Every row comes from one small tree of marks. The marks that hang from a mark follow it in brackets, in the order of their numbers. Every link used is in the known rows. Which tree was each row made from?
(in the rows, 128 means zero)
Known rows:
q788(q252(q441(q738)) q579): [102 153  87 139 106 115 177  95 167  61 126 121 129 124 104 113 124  89
  86 104 157 143 177 138 132 120 107 122 140 106 120  69 130 130 153 137
 132 105 125 104 142 125 113 141]
q844(q589(q788(q290)) q631): [106  82 173 105 106 108  45 115 133 114 133  96 149  78 116 105 188 136
 167 154  93 197 103 103 114  93 166  96 152 106 172 120 156 133 104  96
 115 131 158 128 103 152 149  94]
q441(q252 q290(q310(q579)) q738): [ 78 116 102  65 127 152 126 137 165 141  64  86 132  99 164 118 153  53
  67 104 125 129 118 117 194 131 192 107  74  74 126 102 110 177  80 181
 141 126 118 106  86 149 189 172]
q788(q252 q290): [121 108 143 129 128 137  87  90 130 122 141 128 160 121 122 103 164 119
  82 104 132 149 145 120 126 102 154 148  85 141 127  90 183 129 112 130
 104 134 145 108 124 147 115 128]
q844(q589 q631): [134 123 136  97 125 125  96 170 153 100 148 111 146 113 118 135 140 153
 163 146 126 180 116  98 127 137 146 101 135  99 162 140 131 107 142  85
 143 144 150 153 146 140 166 112]
q441(q252): [105 119 117 109 121 136 122 141 146 121 114  92 145 156 134 158 149 144
  99 116 118 115 125 121 153 136 155 130  95 117 133 105 122 139 104 140
 141 128 119  99 124 135 127 137]
q116(q844(q589(q788) q631)): [132 103 176  98 140 118  76 159 151  85 125 119 150 106 103  96 205 126
 156 158  95 160  91 121 152 133 141  91 170  89 157 113 117 123 128  82
 149 133 134 131  94 173 177  90]
q844(q631): [125 106 146 112 128 115 119 161 155 122 129 117 126 112 147 126 104 151
 121 141 132 153 117 119 128 141 147 132 140 126 142 124 131 112 134  99
 120 131 128 158 138 139 154 130]
q788(q252): [135 126 129 140 138 142 129 116 134 123 132 141 173 147 112 116 137 132
  98 115 147 125 145 133 129 119 133 148  85 129 137 101 153 118 121 134
 132 138 143 106 138 129 149 128]
q310(q290 q579(q788)): [123  90 210 114 101 132 150 125 147 146 106 148 132 140 153 124 158  57
 133 104  99 135 144 135 165 131 146 121 120 130 161 129 116 167 141 130
 177  86  99 126 101 176 169 130]
q252(q441(q290 q738)): [106 149  58 106  97 100 147 122 158 139 126 102 128  87 130 108 134 106
 100  73 125 118 164 132 145 137 122 101 161 123  91 105  90 173 100 130
 153 144 137 119 131 121 127 186]
q310(q579(q169)): [166 105 162  97 144 162 127 109 127 129 105 138 137 114 151 128 142 105
 120 127 111 148  97 161 162 102 109 100  85 134 148 126 157 149 105 156
 167 125  81 141  95 128 159 111]
q310(q290 q579): [142  91 167 105 116 124 129 115 127 115  97 150 134 148 169 129 142  81
 137 104 107 155 116 136 175 126 148 143 120  97 135 121 112 172 125 129
 177  97 111 139 119 159 164 150]
q116(q844(q589 q631)): [149 124 154  69 149 122  99 186 164  81 147 138 149 120 115 112 177 120
 138 123 120 156 108  96 158 160 148  93 149  93 143 126 123 116 155  78
 165 139 128 153 110 165 168 115]
q290(q310(q579(q169 q788))): [142 110 231  90 141 151 141 120 146 158  96 121 117  98 141 110 142  60
  83 150 138 112 103 146 121  89 142  69  96 138 163 135 166 133 121 177
 158  98  76 138  71 140 189  95]
q252(q441(q290)): [107 120  81 122  97  89 139 105 129 144 117  99 137 102 108 102 125 117
 104  88 133  99 130 133 147 125 127 100 146 121 123 101 108 162  92 111
 149 120 140 115 141 105 142 158]
q738(q441(q252)): [124 117  92  95 116 143  93 147 109 127 126  86 146 170 136 143 125 167
  93 133 129 122 150 132 130 147 164 128 105 129 110  65 134 121 103 145
 161 156 104 123  91 158 134 112]
q352(q441(q252 q290)): [ 97 112  78 109  94 122 116 128 133 134 115  92 173 129 110 122 146 147
  90  93 106  95 133 125 163 169 158 126  58 105 136  77  98 175  69 135
 126 114 161  91 133 126 127 128]
q589(q788(q252(q441) q290)): [ 95  99 136 156  89  95  82  46 125 108 110  98 161 112  95  89 170 124
  74 108 126 131 121 146 113  74 136 129 147 142 131  50 170 153  71 122
 123 112 147  71 113 124 123 102]
q252(q441(q738)): [125 176  84 118  99 110 153 129 160 102 141 103 108 119 130 133 116 119
  93  91 139 135 162 140 123 132 110 122 174 123  90 110 102 150 113 137
 153 133 113 128 131 111 108 148]
q738(q441): [146 126 111 119 118 132  94 135  94 126 137 119 130 143 133 121 108 149
 121 133 144 142 151 141 100 144 132 138 142 139 108  88 130 112 133 142
 150 151 102 147  95 154 136 106]
q579(q169 q788(q252(q441))): [154 113 152 125 111 125 162 111 165 134 149 110 162 126  76 108 143 122
  61 105 149  83 159 160 106 108 116  79 111 178 154  91 166 119 107 139
 174 122  99  96 119 126 149  97]
q290(q310(q579)): [115 132 167 106 134 139 118 113 121 119  76 126 107 126 150 119 114  68
  90 148 161 148  83 129 142 109 156 116 115  91 144 117 158 135 118 155
 132 100 104 135 107 110 175 104]
q579(q788(q290)): [105 109 190 129 106 120 112 114 139 150 132 117 112  98 131 104 176  95
 116 103 103 124 145 111 104 110 158 111 126 170 144 131 154 143 141 133
 100 113 124 120  97 173 105 114]
q310(q290): [154  86 153 118 108 111 137 129 124 127 135 139 137 144 134 141 132 114
 139 116 110 131 143 120 133 134 154 135 143 101 116 128 100 146 137 106
 152 112 132 139 120 158 134 153]
q579(q788): [110 120 173 137 111 123 154 139 150 150 133 129 117 114 112 116 145 103
 117 128 111 102 151 122 113 130 130 107 126 162 145 131 131 127 147 141
 132 110 116 115 118 156 140 119]
q290(q310(q579(q169))): [157 105 195  78 147 154 127 111 119 134  92 119 119 109 149 122 120  75
  85 156 150 137  82 146 139  97 141  91 100 101 149 126 175 132 103 176
 151 110  84 145  82 106 194 105]
q788(q252 q290 q579): [105  96 157 139 121 122  99  68 121  86 123 141 142 107 117  98 166  88
 101 110 134 151 140 121 122  98 165 129  91 110 153  77 186 139 149 130
  81  92 139 111 132 153  99 125]

Write each row's tree:
[ 81  89 118  76 131 116 105 143 124 147 101  79 146 104 125 126 146  98
  74 128 135  96 114 101 157 127 198  98  87  79 136 111 119 144  85 151
 121 127 142 106 108 133 160 154]  q441(q252 q290(q310))
[ 78 113  94  77 125 132 126 154 163 147 108  74 128  99 142 136 150  83
  71 116 117 115 149 101 152 134 191  99 102  80 111 109  98 159  97 160
 116 145 142 112  92 145 162 189]  q441(q252 q290(q310) q738)
[ 90  89 188 103 115  99 102  86 101  91 108 102  77  83 128 114 141  57
  99 136 142 158 107 100 103  87 191 105 150  88 141 114 176 133 158 136
  59  77 134 139  97 132 104 117]  q788(q290(q310) q579)
[107  74 164 123 121 132  35 102 147 101 133 100 186  94 103  93 202 140
 136 152 109 190 115 106 115  77 171 116 121 111 178  94 174 119  94  93
 109 125 166 106 118 156 168  88]  q844(q589(q788(q252 q290)) q631)
[ 99 138  60 108  90 139 137 148 159 130 130  92 166 119 120 125 151 134
  95  95  95 118 167 124 162 179 148 120  66 104 103  87  72 185  75 148
 126 135 163  89 119 136 123 153]  q352(q441(q252 q290 q738))
[129  95 160 115 142 139  68 155 167  83 129 131 197 118  93  81 212 124
 131 149 114 167 114 117 151 131 140 107 131  92 171  87 134 111 125  84
 157 140 143  97  97 171 193  87]  q116(q844(q589(q788(q252)) q631))
[113 140 143 150  91 111 163 109 158 125 137 121 152 141  83 103 140 112
  60 102 159  90 164 137 112 125 129 111 122 169 148  73 147 128 123 126
 163 106 123  92 132 132 144 108]  q579(q788(q252(q441)))
[ 95 120 109 102  97  79 131 111 124 138 108  82 121  86 110 106 115  91
  72 111 171  98 117 117 125 111 161  90 159  94 123  99 123 148  96 124
 136 105 136 130 119  99 160 147]  q252(q441(q290(q310)))
[174  64 230  98 117 147 156 124 144 153 120 148 141 113 151 124 167  71
 127 107  85 127 140 145 154 107 141  87 104 143 158 144 132 166 133 146
 189  91  81 131  77 184 177 123]  q310(q290 q579(q169 q788))
[ 82 100 113 115 100  90 150  78 125  93  96 110 142  88  89  80 124  59
  52 115 181 111 131 128 132 107 173  87 134  78 152  61 153 136 128 132
 124  81 149 109 138  99 164 138]  q788(q252(q441(q290(q310))) q579)
[117  70 152  43 144 158 105 122 135 154  79  83 154  98 151 124 150  72
  67 118 113 118  89 137 180 100 178  71  52  87 159 102 152 166  59 183
 157 122 102 116  73 124 204 143]  q441(q252 q290(q310(q579(q169))))
[ 92 115 112 139  93 105 150 107 160 155 128 108 175 100  79  76 163 100
  69  82 141  74 163 129 137 115 142  95 110 156 154  75 135 146 110 129
 155 111 140  81 139 142 166 142]  q579(q788(q252(q441(q290))))
[ 91 104 107  99  97 113 120 129 128 131 106  77 157 118 106 125 132 125
  62 127 137  97 108 114 141 154 182 110  74  76 140  79 113 166  64 144
 111  99 160 102 116 109 148 118]  q352(q441(q252 q290(q310)))
[ 82 129 163  87 120 147 146 132 165 171  83 111 103  68 150  96 157  15
  97 110 119 131 141 116 151 132 168  88 113 111 148 138 109 174 127 177
 137 111 103 127  80 166 196 160]  q441(q290(q310(q579(q788))) q738)
[138  75 229 111 143 142 109  95 143 153 144 109 144  81 107 107 175  78
  45 129 136 113 142 117  81  73 182  79  83 153 161 114 210 118 124 165
 105 119 112 115  74 163 152 104]  q579(q169 q788(q252 q290(q310)))
[ 99 110 209 129 123 128 109 110 140 149 125 113 133 102 102  98 173  76
  51 121 154 115 150  97  89  93 189 115 104 145 160 106 194 117 140 150
  86 102 134 109  98 156 148 106]  q579(q788(q252 q290(q310)))
[121  82 200 131 106 139 153 106 156 136 109 161 168 152 133 107 179  71
 102 100 118 129 161 135 165 130 163 134  81 136 164 102 138 159 140 138
 185  89 114 110 108 184 185 123]  q310(q290 q579(q788(q252)))
[126  73 210  89 130 112 113  79 100  94 122 102  90  75 131 123 149  66
  96 143 134 152 107 120  98  73 178  66 130 100 143 128 189 132 144 154
  77  96 115 147  85 137 108 114]  q788(q290(q310) q579(q169))
[122 114 177 116 132 122  50  96 125  91 124 121 135 104 100  80 252  97
 141 119  76 150 101 115 140  90 143  90 157  98 136 112 139 147 112 106
 130 121 131  84  63 174 132 103]  q116(q844(q589(q788(q290))))
[122  69 230  93 132 138  67  56 104 136  71  98 111  67 157  94 172  72
  97 161 112 167  58 161 123  52 155  88 123 109 157 107 193 160  64 169
 116 100  89 113  42 133 167  96]  q589(q788(q290(q310(q579(q169)))))
[ 91 113  64  89 120 135 126 153 174 148 124  85 155 106 140 127 169 106
  98  90  93 123 163 120 172 145 164 112  91 101 106 110  90 171  93 151
 130 166 140  99 111 163 139 197]  q441(q252 q290 q738)
[ 97 124 111 139  99  99 154  76 127  62 113 121 143 135  87 110 122  98
  84 113 168 122 141 150 136 113 128 121 130 114 145  61 154 128 140 128
 138  81 129 105 154 104 118 113]  q788(q252(q441) q579)
[145  93 205  86 151 161  86  72 121 116  96 127 145  97 147 103 157  67
  36 127 148 151  98 135 133  71 169 104  60 113 144  87 222 144  92 166
 120 108 103 126  80 129 173 110]  q788(q252 q290(q310(q579(q169))))
[140 101 229 104 145 170 145 110 154 149 108 137 151 110 124 104 157  58
  50 139 148 121 118 149 122  90 151  87  66 145 177 111 186 120 116 190
 152 108  84 121  79 142 212  93]  q290(q310(q579(q169 q788(q252))))
[106 110 186  97 131 150  80  71 127 102  89 130 131 117 156  92 156  61
  50 125 163 162 100 111 142  84 189 136  66 101 148  76 204 141 104 160
 108 100 121 113 101 130 167 110]  q788(q252 q290(q310(q579)))
[ 90  74 164 131 116 133  90 109 140  64 109 107 180 104  83  91 178 122
 163 176 117 189 109 123 123 102 145  96 130  85 210  92 150 106 144 100
 119 100 159 108 135 144 177  81]  q844(q589(q788(q252 q579)) q631)
[ 66  66 211 136  98  96  81  66  86  98  80  95  86  74 124  98 162  65
 117 159 113 165  89 124  92  68 174  99 169  89 157 104 158 138 129 149
  56  65 126 114  84 133 115  96]  q589(q788(q290(q310) q579))
[121  35 192 152 128 132  82  35  98 113 114 114 161  80 107  86 191  98
 112 140  94 157 113 162 110  58 138  87 104 128 162  87 192 140 113 150
  87  97 118  88  84 159 122 101]  q589(q788(q252 q290 q579(q169)))
[106 100 186 140 117 133 112 100 142 144 143 124 151 116 113  92 191 100
  78 101 120 123 170 109 108 103 168 121  83 166 147 100 180 133 133 138
  98 115 136  96 107 172 129 114]  q579(q788(q252 q290))
[100  86 100  74 114 125  80 149 101 158 105  62 148 122 129 120 134 117
  63 134 154 108 137 119 135 138 203 106 107  89 117  69 125 133  87 161
 140 147 123 125  78 155 173 140]  q738(q441(q252 q290(q310)))
[105 145  99 121 101 117 148 133 141 131 127 117 125  86 113 107 120  93
  89 127 137 123 147 115 106 162 142 114 120  82 109 115  89 161 110 151
 104 117 153 134 117 126 140 141]  q352(q441(q290(q310) q738))
[119 147  69 131  92 129 144 131 150 130 135 125 148  95 116 112 131 118
 124  96 105 127 161 124 135 173 118 122 106 109 105 114  76 176 100 136
 113 131 155 116 131 138 119 159]  q352(q441(q290 q738))
[154  95 188 132 143 158 147 130 162 157 149 134 172 120  94 109 164 121
  91 121 126 100 163 144 109 111 119  93  73 173 159 119 167 116 130 156
 146 132 109 101 101 164 160 111]  q579(q169 q788(q252))
[104 151 111  98  98 142 137 119 150 125  88 123 125  84 144 100 125  62
  85 119 140 143 118 124 156 151 144 118  93  75 124 103 109 187  91 160
 125  95 134 132 105 114 160 138]  q352(q441(q290(q310(q579)) q738))
[ 86 128  65 131  95 107 157  83 163  89 121 110 149  88 106  90 139  73
  87  79 138 134 178 139 150 119 133 102 133  99 115  63 117 161 134 142
 132 114 148  98 142 136 136 178]  q788(q252(q441(q290 q738)) q579)
[151  80 200 126 139 148 112  97 146 157 157 127 158  95 105 105 190 106
  82 110 114 119 159 126 100  83 150  96  74 183 154 114 191 130 121 150
 114 129 108  99  93 174 139 113]  q579(q169 q788(q252 q290))
[130  54 175 150 135 150 118  68 113 100 105 117 175 101  90 101 169 101
 124 158 104 142 127 184 127  75 113  86 100 119 172  93 159 125 120 151
 121  97 115  79  96 140 150  94]  q589(q788(q252 q579(q169)))
[110  85  71  92 117 124  87 145 101 158 119  72 163 135 130 120 145 145
  99 110 110 109 148 126 154 149 175 119  92 118 116  61 117 142  92 148
 148 158 121 115  85 173 156 153]  q738(q441(q252 q290))
